What can hang from each mark
fupe: feve
ferot: fofel
feve: dadal fupe
fafi: fupe mefuduv zuro
mefuduv: boke fafi
fofel: fafi ferot
zuro: fafi

Every row comes from one small tree of marks. Brackets hold a mark, then the marks that hang from it, in alphabetical order. Every link used is in the known rows. Which tree was each row made from?
(in the rows, 128 means zero)
Known rows
(fafi (fupe feve) (mefuduv boke) zuro): [113 234 101  87 127  97  82  93  82 129 136 179 146  74  93 133 130 154
 113  57 105  90  90 112 137 188  91 126  98 202  88 117 143 159 180  87
 114 155 124 148 154 185 151 124 140  63  70 103 203 150 126 102 187  61
  80 152 109 116  80 161 143 148 142 157 109 109 167 129 104  41]
(fafi fupe): [114 189 106 116 126 112  92 135 121 110 151 144 129  83 129 141 135 124
 118  68 103 116 135 109 139 170  99 126 104 158 100 122 151 115 168  94
 109 129 115 127 114 152 146 107 126  96 108 144 156 131 147 114 176 110
 125 159 120 129 121 155 121 141 123 138 100 143 147 112 131  78]
(zuro (fafi fupe)): [122 188 117 133 142 121  75 128 131 110 142 148 144  64 139 136 155 134
 115  75 126 105 134 112 134 167  91 141 118 152  92 124 143 118 176  84
 115 130 100 121  94 138 163 102 119  82 124 153 163 150 127 117 147 128
 139 157  97 140 142 152 107 139 151 127 105 141 178 118 125 104]
(fafi fupe (mefuduv boke) zuro): [106 229 105  93 123  90  93  99 105 124 140 170 139  68  91 123 123 141
 135  70 110 109  89 116 131 180 110 137 106 185  82 115 158 128 177  81
 100 148  98 150 152 182 154 127 131  75  74 108 209 148 124  97 178  81
  95 149 114 122  81 164 135 145 150 161 106 116 168 132 119  32]
(ferot (fofel (fafi mefuduv))): [116 167 127 134 153 167  92 120 122 139 137 137 153  85 122 144 140 123
 162  83 128  98 141 123 164 170 107 150 131 172 121 132 156 127 154  57
 157 135  99 139 120 136 150 128 110 113 148 142 179 131 131 121 150  83
 123 142 157 113 137 135 126 150 156 101  92 129 178 129 143  92]
(zuro (fafi (fupe feve) mefuduv)): [124 194 119 120 144 139  72 118 115 119 147 161 152  69 121 140 159 148
 100  64 126  79 118 112 139 175  79 138 118 158  86 123 149 126 191  71
 135 137 126 133 114 146 158 110 134  67 120 132 176 152 130 119 157  98
 119 165  96 131 127 145 111 133 148 133 105 122 184 126 110  93]
(fafi (fupe (feve dadal)) (mefuduv boke)): [119 218  96  81 121 134  94 109  75 125 161 157 153  81 107 144 137 151
 117  60  87  88 123 121 132 188  78 115 108 187 100 124 145 147 173  80
 114 133 143 128 150 171 139 106 165  61  80 122 180 133 129 111 202  58
  88 136 116 108  74 140 123 138 133 157 118 102 158 113 112  50]
(mefuduv boke): [115 196  93 112 121 122 106 124 111 115 134 134 134  69 125 153 135 126
 137 102  97 117 122 111 137 186 102 146 115 157 128 129 133 129 135 100
 100 132 104 128 135 125 152 107 118 102  91 145 152 124 126 117 153 107
 118 105 133 127 131 149 131 146 146 131 109 138 160 105 145  88]
(fofel (fafi fupe zuro) ferot): [135 198 106 136 139 127  75 144  84 106 151 160 150  40 117 121 137 139
 140  72 121 144 136 102 119 164 111 134 103 175 122 129 136 131 188  79
 168 122  81 149  74 144 177  76 117  84  77 167 183 170 134  90 167 141
  92 147 109 145 144 159 148 161 132 151  72 112 161 140 144  91]
(fofel (fafi fupe zuro)): [114 190 122 151 149 112  85 126 114 112 141 155 153  48 121 121 144 142
 149  63 116 122 136 109 135 160 106 146 104 185 111 124 138 135 176  79
 135 140  92 137 100 151 160 101 119  92 102 159 173 155 135  88 163 120
 112 152  98 145 133 174 132 162 141 141 102 119 163 133 118  87]
(zuro (fafi fupe (mefuduv boke))): [117 198 116 108 132 128  80 120 118 112 141 158 155  55 126 137 151 139
 127  83 125 100 116 119 133 174  91 146 117 159  87 119 156 108 186  72
 114 136 104 125 120 146 163 104 133  70 110 137 185 148 117 114 155 111
 127 141 106 132 124 149 107 132 156 133 105 131 186 125 130  84]
(fafi (fupe (feve dadal)) (mefuduv boke) zuro): [119 242  99  96 130  95  86  93  76 131 152 169 146  73  89 131 129 160
 118  44 100  95 100 119 130 190  89 122 106 198  89 127 134 166 172  84
 111 141 121 147 151 190 147 124 151  54  63 112 205 154 121 108 196  54
  73 144 100 115  64 156 140 150 155 165 116  92 157 127  98  37]
(fafi fupe zuro): [113 215 109 127 137  74  83 120 122 115 141 156 118  74 109 126 128 135
 121  57 113 122 113 111 135 168 111 133 104 171  89 126 141 136 168  99
 105 136  90 145 118 170 160 123 111  90  92 134 178 151 137 108 167 109
 110 170 105 137 114 172 133 155 141 147  99 134 148 124 115  67]
(fofel (fafi (fupe feve) (mefuduv boke)) ferot): [136 194  98  97 124 168  81 137  56 110 148 166 176  43 123 130 145 145
 132  82 109 118 134 104 122 178  88 123 102 185 132 120 145 131 191  69
 175 131 119 143 101 140 165  71 153  73  73 149 187 158 137  94 181 110
  80 128 125 126 125 136 144 147 119 152  76  98 168 136 144  80]
(zuro fafi): [117 185 120 152 152 129  85 128 138 113 142 138 136  65 131 144 154 132
 119  77 132 102 128 113 135 168  95 153 132 134 106 136 137 119 166  86
 129 124  97 134 102 113 166 112  99  90 133 154 150 148 128 124 131 133
 140 151 102 145 160 147 108 139 162 118 103 131 181 121 125 121]
(feve dadal fupe): [126 203 123 154 167 129 119 113 112 120 183 112 131  67 115 133 110 161
 124  33  78 106 164 124 133 151 106 137 128 146 117 146 122 154 160  77
 110  85 110 117 111 137 146  95 126  76 115 206 129 159 153 127 205 106
 112 150 105 110 113 141 122 150 179 157 126  87 148 104 104  83]
(mefuduv boke (fafi (fupe (feve dadal)) zuro)): [136 236  78 108 108  82  91  88  81 115 141 176 157  61 113 182 120 131
 124 103 114 121 111 120 100 207  91 144 111 164 123 158 125 153 126 105
  83 139 116 129 150 155 161 118 137  65  63 169 160 155 107 133 200  82
  78 114  98 114  90 142 152 128 150 142 113 129 152 104 119  73]
(ferot (fofel (fafi (mefuduv boke) zuro))): [118 182 118 132 152 146  89 116 114 142 124 144 155  74 114 139 136 130
 163  83 132 109 130 122 164 175 112 150 127 185 117 132 148 138 150  60
 150 141  86 141 128 148 158 131 108 106 127 133 191 138 116 114 148  80
 113 133 153 115 126 146 138 154 170 106  95 126 179 133 136  82]

Write each row's tree
[129 207 102 105 129 135  79 130  70 110 148 166 163  31 108 118 134 144
 153  82 117 138 119 107 119 171 108 134 107 183 118 124 150 126 194  67
 166 134  86 154  99 152 173  82 131  77  66 150 205 167 127  83 170 124
  81 134 119 136 128 151 147 154 138 157  77 100 171 144 144  70]
(fofel (fafi fupe (mefuduv boke) zuro) ferot)
[125 222  85 127 114  85 103  87 107 117 131 165 143  59 107 182 114 118
 146 123 126 128  96 118  99 203 107 169 127 136 132 163 136 128 116 106
  88 142  99 142 155 128 168 127 105  83  77 169 148 151 107 132 175 101
  91 111 115 123 120 143 150 129 158 136 107 135 160 108 135  90]
(mefuduv boke (fafi zuro))
[125 198 121 125 147 136  79 115 109 120 156 156 153  68 120 136 155 152
 106  55 124  82 125 117 133 176  80 135 122 160  88 129 144 132 187  71
 131 128 122 132 113 148 157 111 137  61 115 138 175 155 128 121 166  98
 115 160  94 130 118 141 108 136 155 137 114 112 179 126 107  91]
(zuro (fafi (fupe (feve dadal)) mefuduv))
[120 214 102 138 122  81  94  97 124 114 154 170 132  76 112 171 114 115
 130  93 133 124 105 117 102 186 107 158 119 134 108 160 151 114 138 100
 106 133 106 142 133 147 163 134 103  81  95 167 149 159 133 134 188 103
  96 160 103 124 118 145 140 123 140 135 100 138 151 119 121  89]
(mefuduv (fafi fupe zuro))
[104 195 125 141 150 128 100 108 110 123 142 153 157  46 100 124 140 147
 164  76 120 107 114 112 129 172 107 162 117 176 119 133 138 131 168  72
 140 141  95 153 129 136 161 117 114  85  93 147 181 153 126  89 154 105
 104 129 111 140 133 166 136 156 160 145 106 101 177 137 121  82]
(fofel (fafi (mefuduv boke) zuro))
[141 203 103 130 142 134  69 135  68 105 148 165 157  48 119 124 147 149
 124  63 115 128 139  96 120 173  98 126 100 186 126 130 125 153 187  84
 176 127  97 147  78 147 173  79 127  80  76 159 182 171 139  94 168 126
  82 148 105 141 142 159 155 163 129 146  72 104 158 139 134  94]
(fofel (fafi (fupe feve) zuro) ferot)
[136 212  74  95  98 108  93 101  86 108 138 174 161  64 132 194 127 119
 121 121 110 115 116 119 103 206  80 143 109 154 129 146 139 130 130 104
  85 143 137 117 149 145 158 106 145  74  80 166 147 140 119 140 195  87
  90 111 113 110 100 132 146 117 129 131 105 140 157  97 131  84]
(mefuduv boke (fafi (fupe feve)))
[128 195 112 151 150 139  84 135  94 110 149 147 147  41 112 124 136 139
 144  72 125 140 129 102 116 165 116 146 119 156 137 145 128 136 173  82
 180 117  79 163  83 118 175  89  99  93  84 170 171 170 136  93 150 144
  93 143 119 147 164 153 148 164 144 142  73 101 160 143 145 110]
(fofel (fafi zuro) ferot)
[116 178 128 142 160 150  90 112 123 140 132 143 149  80 113 136 138 128
 160  74 132 102 131 125 161 173 114 152 129 177 114 134 152 136 157  62
 157 137  89 148 121 146 157 137 103 108 138 136 187 137 123 116 145  81
 114 148 151 118 134 144 132 156 167 103  92 124 178 138 135  86]
(ferot (fofel (fafi mefuduv zuro)))
[127 206 111 111 139 135  78 113  97 119 147 160 160  61 123 141 157 154
 110  69 118  86 124 115 130 182  78 136 119 172  92 125 139 137 184  72
 118 134 119 123 118 149 159 104 145  61 102 137 179 149 117 119 167  94
 115 141  93 124 111 141 114 136 161 136 113 114 184 120 111  86]
(zuro (fafi (fupe (feve dadal)) (mefuduv boke)))
[124 183 119 126 153 148  79 114 105 139 129 157 158  85 118 137 142 134
 146  67 125  97 134 120 166 173 103 138 119 200 106 126 149 147 164  60
 156 145 102 138 116 163 153 129 121  99 131 131 194 138 124 116 160  67
 105 155 141 114 116 148 136 158 158 105  94 124 174 136 124  76]
(ferot (fofel (fafi (fupe feve) mefuduv zuro)))
[120 217 105 122 141  85  75 106 100 118 136 167 126  84 107 135 140 148
 100  44 105 103 112 103 138 176  94 125  96 189  94 129 127 167 167 104
 121 144 117 139 119 174 156 121 124  80  85 126 172 153 139 111 178  85
  98 175  96 131 111 172 142 163 135 145 101 124 148 124 101  67]
(fafi (fupe feve) zuro)
[127 203 113 105 134 134  72 114 104 116 139 164 159  60 126 141 155 148
 107  78 125  81 118 114 136 182  80 139 115 170  93 121 147 128 187  74
 120 144 119 123 123 148 160 106 144  67 110 130 183 149 117 118 156  96
 117 144 102 127 117 144 113 132 154 133 111 120 187 122 117  86]
(zuro (fafi (fupe feve) (mefuduv boke)))
[136 180 106 124 132 154  82 154  85  99 158 149 157  44 135 130 141 132
 138  79 113 141 152 103 119 164 102 127 106 168 131 130 145 118 185  75
 170 116  98 139  74 133 168  68 128  93  93 171 169 155 145  95 170 142
 101 140 124 139 149 147 136 154 122 144  74 115 158 133 156 100]
(fofel (fafi fupe) ferot)
[120 182 124 129 151 143  82 117 117 139 134 150 152  78 116 134 137 131
 155  73 130 105 135 122 163 167 114 144 120 191 105 126 154 135 164  57
 149 140  89 139 117 162 154 127 115 102 134 135 195 138 124 114 158  80
 116 152 146 115 118 149 132 156 160 107  93 132 175 136 132  75]
(ferot (fofel (fafi fupe mefuduv zuro)))
[100 218 122 114 139  94  95 100 119 127 153 167 125  78  87 120 124 140
 129  51 119 106  92 116 132 169 113 140 111 168  77 123 162 121 184  80
 122 144 106 159 142 175 151 138 119  77  92 111 198 153 139 102 182  87
  99 177 112 130  96 164 129 143 142 157 102 115 162 137 112  45]
(fafi fupe mefuduv zuro)
[130 192 112 131 145 125  70 126 116 113 139 155 148  70 139 145 165 144
  97  66 123  88 134 112 139 173  78 135 113 161  97 125 132 137 178  87
 124 136 118 119  97 139 165 101 129  75 121 148 161 151 130 120 149 115
 124 159  90 135 140 149 113 139 144 124 104 134 174 117 115 106]
(zuro (fafi (fupe feve)))
[131 223  97 138 128  85  90  88 103 117 160 172 138  78 108 174 118 129
 116  78 124 111 115 119  99 193  92 144 120 144 115 171 134 142 139 101
 113 131 120 143 131 154 162 128 116  69  89 169 145 160 131 137 201  88
  84 154  92 120 102 140 143 129 144 139 108 121 144 117 104  87]
(mefuduv (fafi (fupe (feve dadal)) zuro))
[129 211  79  96  95 105  97 108  99 104 140 163 153  60 130 188 120 110
 138 130 112 127 115 121 101 201  94 151 114 144 122 148 151 108 130  98
  78 138 119 118 148 142 159 104 133  84  84 173 149 140 117 137 193 101
  97 108 117 115 105 133 139 114 134 132 106 145 156 102 143  80]
(mefuduv boke (fafi fupe))
[127 216  99 133 126  89  87  89 107 117 146 178 138  79 110 178 125 125
 115  87 127 108 106 113 105 193  92 148 116 145 114 161 139 137 139 107
 114 138 125 143 134 150 160 131 112  75  92 162 147 160 135 136 194  92
  85 163  97 120 113 145 150 128 131 136 101 131 148 116 110  90]
(mefuduv (fafi (fupe feve) zuro))
[129 187 116 140 152 138  79 122 103 139 135 144 157  83 127 143 143 136
 147  60 120 106 156 120 163 171 102 129 117 197 116 135 130 164 152  67
 146 135  94 129 105 160 155 120 119  98 126 147 181 139 121 117 162  77
 110 144 129 114 118 148 138 166 162 103 100 125 166 126 123  83]
(ferot (fofel (fafi (fupe (feve dadal)) zuro)))
[123 175 116 110 136 159  88 126 108 133 131 147 161  77 131 142 137 123
 159  87 123 108 139 123 167 174 105 140 119 187 110 119 157 127 158  55
 140 139 102 126 118 158 149 115 125 106 133 138 193 128 121 116 159  77
 116 131 156 109 119 141 130 148 153 103  97 135 179 127 145  75]
(ferot (fofel (fafi fupe (mefuduv boke))))
